What can hang from each mark:
Z551: Z6 Z401 Z563
Z401: Z551 Z762
Z124: Z6 Z401
Z907: Z124 Z762
Z6: Z124 Z762
Z762: Z6 Z401 Z563

Known rows, with every way that one mark hangs from another:
Z762[Z6]: [-0.301 -0.498  2.631  2.500 -2.373  2.614 -0.629 -1.364 -0.281  1.327
  1.058 -2.293  1.591 -3.885  1.380  1.653  1.573  1.581  0.636 -1.422
  1.255  0.599 -1.921  0.954 -2.520  0.180 -1.599 -0.771  0.932]
Z551[Z6[Z124] Z401[Z762] Z563]: [ 1.166 -1.820 -3.868  0.685  0.418 -2.529  1.183  3.845  2.171 -8.218
  2.743 -2.446 -3.219  2.888 -3.977 -0.229 -0.025 -0.509  0.289  2.378
  0.508 -1.139 -2.536  3.799  1.330  2.084  0.627  3.440 -1.683]
Z907[Z762]: [ 0.560  0.004  3.065  0.943 -0.570  0.778 -1.331  1.267  3.960  2.427
  1.088  0.999 -0.810 -1.701  2.959  0.227  3.053 -3.883  0.535 -1.153
 -1.293 -0.086  0.016  0.696 -3.346 -0.900  0.591  2.178  0.135]
Z6[Z124[Z401] Z762[Z563]]: [-2.136  2.256 -3.935 -3.509  4.599  3.576  0.670 -0.962 -1.402  2.011
 -1.941  2.094 -0.612  2.739  1.113 -1.176 -2.568  0.852 -3.598 -1.294
 -1.179 -1.728  1.680 -0.401  4.708 -2.394 -0.323 -3.058 -3.203]
Z6[Z124[Z401[Z551]] Z762[Z563]]: [-1.779  1.806 -3.001 -4.485  4.723  2.477  0.835 -2.001 -2.066  1.537
 -3.001  2.550  0.998  2.416  1.209 -0.500 -2.234  1.783 -3.011 -1.626
 -1.238 -0.972  2.342 -2.258  4.552 -1.665  0.099 -3.442 -2.710]
Z401[Z551[Z563] Z762[Z6]]: [ 4.740 -2.056  4.134 -1.169 -0.508 -3.049  0.937 -2.238 -0.968 -2.570
 -2.215 -2.802  3.959 -2.486  1.562  2.903  2.433  1.410  1.288 -1.458
 -0.068  5.208 -1.611 -3.892 -2.408  3.138 -2.329  0.650  0.683]
Z762[Z6 Z401 Z563]: [-3.008  1.194  1.762  2.041 -2.952  1.296 -1.433 -2.355 -5.198 -1.852
 -2.851 -3.467  1.388 -4.918  0.898  0.569 -1.256  0.500  1.063  3.769
  1.130  2.484 -0.501  0.486  0.120 -0.773 -5.374 -1.892  3.001]
Z907[Z124 Z762[Z6]]: [-0.254  0.369  4.482  2.199 -1.603  0.200 -2.876  1.183  2.511  5.697
  1.284 -1.474 -0.875 -1.655  2.499 -2.904  3.098 -2.726  2.203  0.253
 -0.921  3.236 -0.446  0.822 -5.067  1.786  0.759  1.278  2.624]
Z762[Z6[Z124] Z401[Z551] Z563]: [-4.884  1.194  1.312  1.009 -1.099  0.592 -1.185 -4.083 -7.749 -1.779
 -5.453 -2.479  2.489 -2.952  0.873  0.008 -1.597  3.282  1.571  3.973
  0.531  3.642  0.388 -1.823  1.342  0.978 -3.062 -3.661  1.867]
Z762[Z6[Z124] Z563]: [-2.614  0.076  0.224  2.143  0.936  4.301 -1.435 -2.558 -4.047  0.398
 -1.673 -1.209  1.556 -1.739  0.479 -1.216  0.061  3.267  1.689  2.622
  0.476  1.993 -1.925  2.072 -0.007 -0.647 -3.727 -2.942  1.409]
Z907[Z124[Z401] Z762[Z6 Z563]]: [-0.260  0.871  3.040  1.519 -1.191 -0.017 -4.085  1.409  0.326  6.124
  1.433 -1.021  0.898 -1.355  1.389 -3.347 -0.168 -3.250  2.807  1.506
  0.031  2.835  1.347  0.682 -3.267 -0.491  0.562  0.274  2.984]
Z6[Z124 Z762[Z401[Z551] Z563]]: [-3.711  2.423 -2.323 -4.162  3.814  1.871  1.436 -2.865 -3.317 -1.126
 -5.847  1.272 -0.893  1.444  2.204 -1.007 -0.822  1.645 -3.343  0.780
 -2.398  0.734  1.576 -2.387  4.559 -0.074 -2.278 -3.332 -1.761]
Z907[Z124[Z6 Z401] Z762[Z563]]: [ 1.186  0.144  1.598  0.925 -0.199 -0.788 -3.249  2.469  1.471  7.130
  0.951  2.568  0.314  1.461  0.224 -3.519 -0.829 -3.464  2.996  1.859
 -0.321  1.223  1.193  0.942 -3.258 -1.509  3.178  1.718  1.171]
Z401[Z551[Z6[Z124]] Z762]: [ 2.914 -1.794  2.883 -0.472  0.168 -2.131  0.397  0.281 -0.300 -0.764
 -1.219  0.005  2.280 -0.902  1.591  3.004  2.104  2.513 -0.490 -3.629
 -0.231  4.209 -1.726 -2.942  1.156  3.062  1.832 -0.234 -0.215]
Z6[Z762[Z401 Z563]]: [-0.677  2.090 -0.745 -3.684  1.127  1.912  0.998 -1.413 -0.614 -1.821
 -3.389  0.163 -0.750 -1.637  2.384  0.292  0.002 -1.437 -3.363  0.240
 -1.861 -0.132  0.964 -0.720  2.298 -1.992 -4.914 -1.287  0.456]
Z124[Z6 Z401]: [ 1.606 -0.687 -0.559  1.547 -1.543  0.251 -0.151  1.524  0.226  5.343
  2.312  3.039  1.905  0.849 -1.094  2.615 -3.490  0.378  0.409 -2.683
  2.565 -3.569  0.253  0.020 -0.792 -2.788  5.433  1.057 -3.628]
Z551[Z6[Z124] Z563]: [ 0.405 -0.819 -2.924  3.686  1.410 -0.194  2.715 -0.327  2.112 -3.839
  3.166 -0.492 -4.219  3.520 -4.011 -1.833  1.486  1.188  0.537  2.064
  0.311 -2.521 -1.576  2.644 -0.358  1.516 -1.000  0.828  0.023]
Z551[Z401 Z563]: [-0.019 -1.830 -2.565 -1.575 -1.315 -1.734  2.156  0.735  2.974 -6.816
  1.468 -2.233 -0.864  1.012 -2.538  1.131  0.658 -3.327  0.806  3.565
 -0.381 -4.567 -1.106  3.133 -1.707 -2.104 -2.679  4.951 -1.781]
Z907[Z124 Z762[Z401 Z563]]: [-1.989  1.343  2.811  0.126 -1.358 -1.467 -2.108  0.811  0.507  3.317
 -1.715 -0.800 -1.941 -0.674  2.131 -3.437  1.554 -5.102  1.605  3.933
 -2.125  2.667  1.222  0.728 -2.378 -0.487 -1.745  1.895  3.033]
Z124[Z6[Z762]]: [ 2.683 -0.393 -0.135 -0.686  1.010  2.458  0.827  0.437  1.912  2.245
 -0.511  4.153 -0.053  0.545  1.075  0.740  0.624  1.484 -1.060 -2.397
 -0.341 -1.237 -1.436  0.212 -1.551 -0.570  1.471  0.306 -2.056]
Z907[Z124[Z6] Z762]: [ 1.196 -0.408  3.081  1.571 -0.669 -0.489 -2.016  2.460  3.598  6.736
  0.906  2.262 -1.515  1.182  1.497 -3.134  2.653 -2.909  2.369  0.679
 -1.346  1.727 -0.444  1.079 -5.254  0.905  3.303  2.894  0.862]

Rows:
[ 0.825  0.821 -0.722  0.605 -0.113  1.438  0.214  0.817  1.025 -3.063
  0.934  0.616 -2.164 -1.410 -0.233 -0.089  0.647  0.205 -1.943 -0.782
 -0.099 -0.468 -0.516  1.220  1.784  0.009 -2.351 -1.339  2.423]
Z551[Z6[Z762[Z401 Z563]]]
[ 2.099 -0.513 -0.354 -0.817 -0.477 -2.096  1.271 -0.541  1.025 -0.338
  2.289  0.673  1.854  0.446 -1.420  2.259 -1.713 -0.325 -0.458 -2.771
  1.409 -2.790  2.168 -2.392  0.494 -1.192  1.863  0.060 -0.778]
Z124[Z401[Z551[Z6[Z762] Z563]]]
[-2.837  0.438 -0.337  1.992  0.474  3.533 -1.661 -2.074 -4.336  1.724
 -0.775 -1.234  2.177 -1.454 -0.258 -0.721 -1.952  2.736  1.358  1.708
  1.363  1.094 -0.754  1.425  0.939 -1.506 -2.214 -3.074  0.563]
Z762[Z6[Z124[Z401]] Z563]
[ 1.931 -2.111 -0.250  0.284 -2.835 -1.214 -1.052  5.414  2.776 -5.185
  3.409 -1.575 -0.588 -1.799 -0.992  2.891  0.590 -0.955 -0.435 -1.747
  1.091 -0.495 -2.940  3.415  1.057  0.633  1.820  3.175 -0.293]
Z551[Z6 Z401[Z762]]
[-0.232  0.861 -2.687  0.789  1.707  2.193  0.524  1.584  1.569  0.616
  2.858  1.623 -2.651  1.731 -0.870 -0.183 -0.833  1.766 -2.915 -3.500
  0.651 -2.187  0.164  0.958  3.003  0.645  2.688 -2.071 -1.333]
Z551[Z6[Z124[Z401] Z762]]
[-2.424  0.219  0.240  1.439  0.654  2.782 -1.696 -2.776 -4.975  1.289
 -1.539 -0.895  3.346 -1.786 -0.006 -0.289 -1.693  3.359  1.792  1.446
  1.320  1.567 -0.271  0.289  0.672 -0.928 -1.761 -3.498  0.875]
Z762[Z6[Z124[Z401[Z551]]] Z563]
[-2.718 -1.384 -2.952  1.400 -1.248  0.758 -0.508  3.760  1.742 -3.967
  3.319 -0.138 -2.217  0.782 -2.329  0.678 -0.108  0.648 -0.113  0.119
  0.935 -3.562 -1.989  4.463  1.876  0.137  3.155  1.545 -1.502]
Z551[Z6[Z124] Z401]
[-1.728 -0.215 -4.294 -1.350  1.367  2.040 -0.620  3.479  1.330 -5.689
  1.513  0.983 -2.229  1.219 -1.622 -0.864 -0.500  1.055 -1.423  0.264
 -0.146 -2.481 -1.240  3.875  3.502 -0.022  0.637 -0.101 -0.703]
Z551[Z6[Z124 Z762[Z563]] Z401]
[-0.044  0.650  2.504  0.340 -1.460 -1.479 -2.067  2.461  3.360  7.280
  2.410  0.073 -0.811  0.625  1.704 -1.888  0.617 -5.066  0.910 -0.946
 -0.739  0.011  2.004  0.084 -2.927 -0.852  3.292  2.532  0.259]
Z907[Z124[Z401] Z762]
[ 0.681  0.148  2.721  0.071 -0.552 -2.080 -2.917  1.487  1.483  4.841
  1.104  0.912  1.037  0.166  0.703 -2.707  0.494 -3.618  2.690  0.984
 -0.760  1.847  2.198 -0.423 -2.320 -0.684  1.649  1.014  3.186]
Z907[Z124[Z401[Z551[Z6]]] Z762[Z563]]
[ 0.164  0.280  3.097  0.739 -1.626 -3.785 -1.167  0.895  1.252  3.850
 -1.649  0.976 -1.462  1.142  0.874 -2.764  1.418 -3.239  2.743  2.766
 -1.347  2.545  1.215 -1.610 -4.623  2.365  2.972  2.861  1.186]
Z907[Z124[Z6] Z762[Z401[Z551[Z563]]]]
[ 1.423 -0.594 -3.089  3.095  1.198 -1.287  2.150  0.969  1.475 -2.819
  3.683 -1.137 -3.262  3.556 -3.894 -0.814 -0.492  0.497 -0.075  0.689
  1.200 -1.744 -0.772  1.601  0.927  1.256  0.745  0.861 -1.042]
Z551[Z6[Z124[Z401[Z762]]] Z563]
[ 0.077 -0.718  1.289 -0.212 -2.176 -1.978  0.313  0.057  0.807  5.061
  2.035 -0.608  1.091  0.557 -0.482  0.365 -0.091 -0.797  0.528 -1.780
  0.489 -1.068  1.239 -0.605 -0.792 -0.678  2.413  0.873  0.479]
Z907[Z124[Z401[Z551[Z6]]]]
[ 0.478  0.240  3.723  1.157 -1.742 -2.515 -2.701  0.628  1.532  5.449
  1.655 -1.418  1.076 -0.490  1.067 -2.208  0.542 -2.793  2.836 -0.109
  0.086  2.295  1.949 -1.766 -4.467  1.523  2.857  1.096  1.939]
Z907[Z124[Z401[Z551[Z563]]] Z762[Z6]]
[ 0.647 -0.757  0.623 -0.186 -1.685 -2.739  0.965 -0.422  1.247  3.610
  2.154 -1.091  0.684  1.464 -1.435 -0.327 -0.008 -1.147  0.904 -0.403
  0.316 -1.408  1.240 -0.632 -1.346 -0.393  1.373  1.417  0.622]
Z907[Z124[Z401[Z551[Z6 Z563]]]]
[ 2.569 -2.185  1.407  0.766 -0.560 -2.539  2.333 -2.314  1.533 -3.925
  0.916  0.379  1.302 -0.094 -1.590  1.431  2.837  1.137  1.921  0.034
  0.133 -0.747 -0.327 -1.444 -2.211  1.148 -1.193  0.904  1.960]
Z401[Z551[Z6 Z563]]
[ 2.838 -1.632 -0.274  0.415 -0.950 -2.463  1.010 -0.513 -0.283  2.671
  0.902  3.174  3.316  1.648 -2.072  2.486 -2.982  1.028  1.921 -1.376
  2.268 -2.717  1.288 -2.488 -1.852 -1.632  4.780  1.263 -2.934]
Z124[Z6 Z401[Z551[Z563]]]
[ 0.210  1.532 -0.055 -4.095  0.810 -0.646  2.261 -2.220  0.546 -2.611
 -3.207 -0.226 -0.602 -0.802  2.069  1.358  0.654 -1.000 -3.365 -1.310
 -1.759 -0.510  1.522 -3.152  0.942  0.095 -2.730 -0.391 -0.677]
Z6[Z762[Z401[Z551[Z563]]]]
[ 1.077 -0.739  2.782 -1.227 -2.097 -2.245 -0.478  0.034 -0.335  5.728
  0.393 -2.040  2.413 -0.608  1.200  1.146 -0.319 -0.644  0.289 -2.340
  0.414  1.848  0.559 -1.912 -1.037  0.316  1.762  0.654  0.096]
Z907[Z124[Z401[Z551 Z762[Z6]]]]
[ 0.738  0.837 -0.388  0.738 -0.821  1.019  0.728  1.445  2.039 -2.261
  1.802  0.272 -2.738 -1.344  0.008  0.696  0.930  0.137 -2.529 -2.496
  0.160 -1.111 -0.489  0.667  1.303  0.943 -0.345 -0.667  1.190]
Z551[Z6[Z762[Z401]]]
[-1.285  1.665 -3.357 -3.916  4.223  1.185  2.114 -1.689 -0.394  1.463
 -1.779  1.630 -0.334  3.476  0.733 -0.029 -1.763  1.398 -3.655 -2.899
 -1.072 -2.085  2.527 -3.004  3.588 -0.298  1.680 -2.195 -4.312]
Z6[Z124[Z401[Z551[Z563]]] Z762]
[-5.221  1.820 -0.091  2.092 -1.012  2.024 -1.255 -2.687 -6.816 -1.065
 -3.904 -3.132  0.212 -2.754  0.568 -0.632 -2.021  2.023  0.692  4.308
  0.927  2.591 -0.448  0.745  1.749  0.042 -3.782 -3.082  1.277]
Z762[Z6[Z124] Z401 Z563]
[-0.894  0.055  1.038  0.709 -2.624 -3.398  2.045 -1.930 -1.088 -3.877
 -1.308 -1.637 -0.546 -1.421 -0.680  2.229  0.446 -0.670  0.048  1.413
  0.167 -0.545  0.953 -2.140 -0.234  0.992 -1.200  0.886  0.909]
Z762[Z401[Z551[Z6 Z563]]]
[-0.234  0.943 -3.005  0.642  2.391  2.519  0.137  1.175  0.448 -0.362
  1.938  1.750 -2.089  1.515 -1.180 -1.093 -0.996  1.897 -2.163 -1.872
  0.414 -1.482  0.061  1.266  3.671 -0.250  0.852 -2.562 -0.091]
Z551[Z6[Z124[Z401] Z762[Z563]]]
[ 1.485 -0.908 -0.569 -0.727  2.009 -1.273  2.683 -2.386  0.982 -3.769
 -0.535  1.203 -0.014  1.803 -1.222 -0.110  2.252  2.410  0.065 -0.544
 -0.881 -0.498  0.193 -2.151 -0.180  2.233 -0.625 -0.747  0.487]
Z401[Z551[Z6[Z124 Z762] Z563]]
[ 3.040 -0.361 -0.638 -2.438  1.029  0.036 -0.338 -0.232 -1.024  3.104
 -1.226  4.894  4.164  0.722 -0.019  1.781 -3.626  1.768 -0.068 -2.831
  1.233 -1.280  1.742 -3.060  0.528 -2.186  3.679 -1.121 -2.096]
Z124[Z6[Z762[Z563]] Z401[Z551]]
[-1.987  0.079  0.242  2.083 -0.353  1.183 -0.106 -2.180 -2.450  1.743
  0.394 -1.916  1.601 -0.684 -0.271  0.684 -1.153  2.906  0.782 -0.855
  1.669  0.001 -0.126 -0.690 -0.635  0.933  1.146 -1.750 -1.435]
Z762[Z6[Z124[Z401[Z551[Z563]]]]]
[ 4.599 -2.253  3.658 -1.155 -0.166 -2.067 -0.333 -0.240 -0.897 -2.604
 -1.818  0.346  3.824 -2.664  1.339  2.698  2.224  1.584  0.822 -1.675
 -0.362  5.083 -1.779 -2.263  0.541  1.211 -1.851 -0.342  2.748]
Z401[Z551[Z6] Z762[Z563]]
[ 3.086 -0.992  1.975 -0.919 -1.571 -2.891  0.189 -0.542 -1.199  0.891
  0.523 -2.134  4.106 -1.595  0.479  3.830 -1.894 -0.183  0.095 -3.035
  1.772  1.203  0.984 -3.583 -0.246 -0.104  1.426  0.436 -1.461]
Z124[Z401[Z551[Z563] Z762[Z6]]]
[-5.408  1.898  0.591  2.719 -2.539  1.318 -0.328 -1.666 -4.612  0.801
 -2.111 -3.766 -1.057 -2.531  1.278  0.970 -1.422  1.829 -0.779  0.980
  1.234  1.160 -0.332 -0.370  0.731  1.847 -0.036 -2.082 -1.154]
Z762[Z6[Z124] Z401]
[-1.584  0.180  1.363 -0.006 -2.054 -1.597  0.077 -2.292 -3.825 -3.625
 -3.230 -0.488  1.476 -2.765  0.097  1.414 -0.161  0.027  0.941  3.046
 -0.056  1.131  0.651 -1.126  1.288 -0.959 -3.653 -0.876  3.193]
Z762[Z401[Z551[Z6]] Z563]
[ 1.550  0.107 -0.058 -1.571  0.755  1.002  0.467 -0.797 -0.954  0.301
 -3.224  3.596  0.872 -0.209  0.975  0.536 -0.538  1.503 -0.339  0.008
 -0.513  0.298 -0.350 -1.234 -0.386 -0.589  0.022 -0.579 -0.682]
Z124[Z6[Z762[Z401[Z551] Z563]]]
[-0.031  0.150  2.945  0.089  0.051  0.117 -2.203  0.865  2.499  4.422
 -0.160  0.546 -0.792 -0.161  1.971 -3.801  3.107 -4.340  2.238  2.755
 -2.396  2.379  0.210  1.710 -3.581 -0.983 -1.816  1.973  3.087]
Z907[Z124 Z762[Z563]]
[-2.072  0.261  0.255  0.709 -1.720 -3.072  2.283 -2.061 -1.786 -3.320
 -1.782 -1.532 -1.063 -0.225 -0.920  1.643  0.062  0.114 -0.166  1.642
  0.117 -0.624  1.018 -1.954  0.607  1.390 -0.486  0.442  0.052]
Z762[Z401[Z551[Z6[Z124] Z563]]]
[ 2.155 -0.035 -0.455  0.658  0.986  2.332  0.151  0.993  2.251 -2.340
  2.063  1.581 -1.593 -1.059 -0.432 -0.333  1.728  0.790 -1.397 -1.639
 -0.251 -0.666 -1.266  1.778  0.972 -0.328 -2.342 -1.273  2.538]
Z551[Z6[Z762[Z563]]]
[-1.019 -1.519 -4.992  1.641  0.013 -1.269  1.645  2.443  2.466 -8.013
  3.613 -1.393 -3.700  3.336 -5.020 -1.019  0.162 -0.144  1.038  3.436
  0.703 -4.337 -1.679  4.823  0.462  0.836  0.479  3.109 -1.252]
Z551[Z6[Z124] Z401 Z563]
[ 1.777 -2.237 -0.576 -0.037 -2.060 -0.768 -1.639  4.895  1.841 -6.107
  2.664 -1.196  0.136 -1.958 -1.187  2.117  0.381 -1.084  0.261  0.121
  0.869  0.263 -2.908  3.891  1.437 -0.309 -0.165  2.607  0.814]
Z551[Z6 Z401[Z762[Z563]]]
[ 1.193  0.662 -4.470  1.079  3.027  0.040  2.552  0.505  2.341 -3.376
  3.076  0.346 -4.121  4.218 -3.571 -2.085 -0.741  0.767 -1.813 -0.232
  0.267 -2.856  0.497  1.029  1.768  1.283 -0.064 -0.511 -0.953]
Z551[Z6[Z124[Z401] Z762] Z563]
[ 2.595 -0.357 -0.535 -0.967  1.600  2.800  0.289 -0.082  0.829  1.329
 -1.512  4.380  0.514  0.583  0.627 -0.070  0.310  1.569 -0.385 -0.694
 -0.532 -0.491 -1.547  0.603 -1.128 -1.438 -0.497 -0.290 -0.889]
Z124[Z6[Z762[Z563]]]
[ 2.141 -2.003 -1.049 -1.405 -1.486 -2.297  0.781  1.824  1.636 -6.992
  0.838 -4.199  0.272 -0.622 -1.235  1.860  0.389 -2.328  0.667  2.264
  0.152 -0.155 -2.253  2.176 -1.449  0.313 -2.624  4.520 -1.507]
Z551[Z401[Z762[Z6]] Z563]
[-1.966  1.797 -2.975 -3.382  5.133  4.510  1.196 -1.831 -0.743  0.352
 -3.364  2.136 -1.427  2.185  1.741 -1.866  0.435  1.713 -3.279 -0.133
 -2.606 -0.473 -0.029  0.375  3.423 -1.166 -2.804 -2.826 -2.136]
Z6[Z124 Z762[Z563]]
[-2.203  2.228 -3.486 -3.133  3.745  3.036  1.329 -0.286  0.188  3.332
 -0.656  1.598 -1.357  2.813  1.401  0.033 -2.115  0.805 -4.630 -3.756
 -0.875 -2.702  1.800 -1.190  3.981 -1.155  2.267 -2.304 -4.779]
Z6[Z124[Z401] Z762]
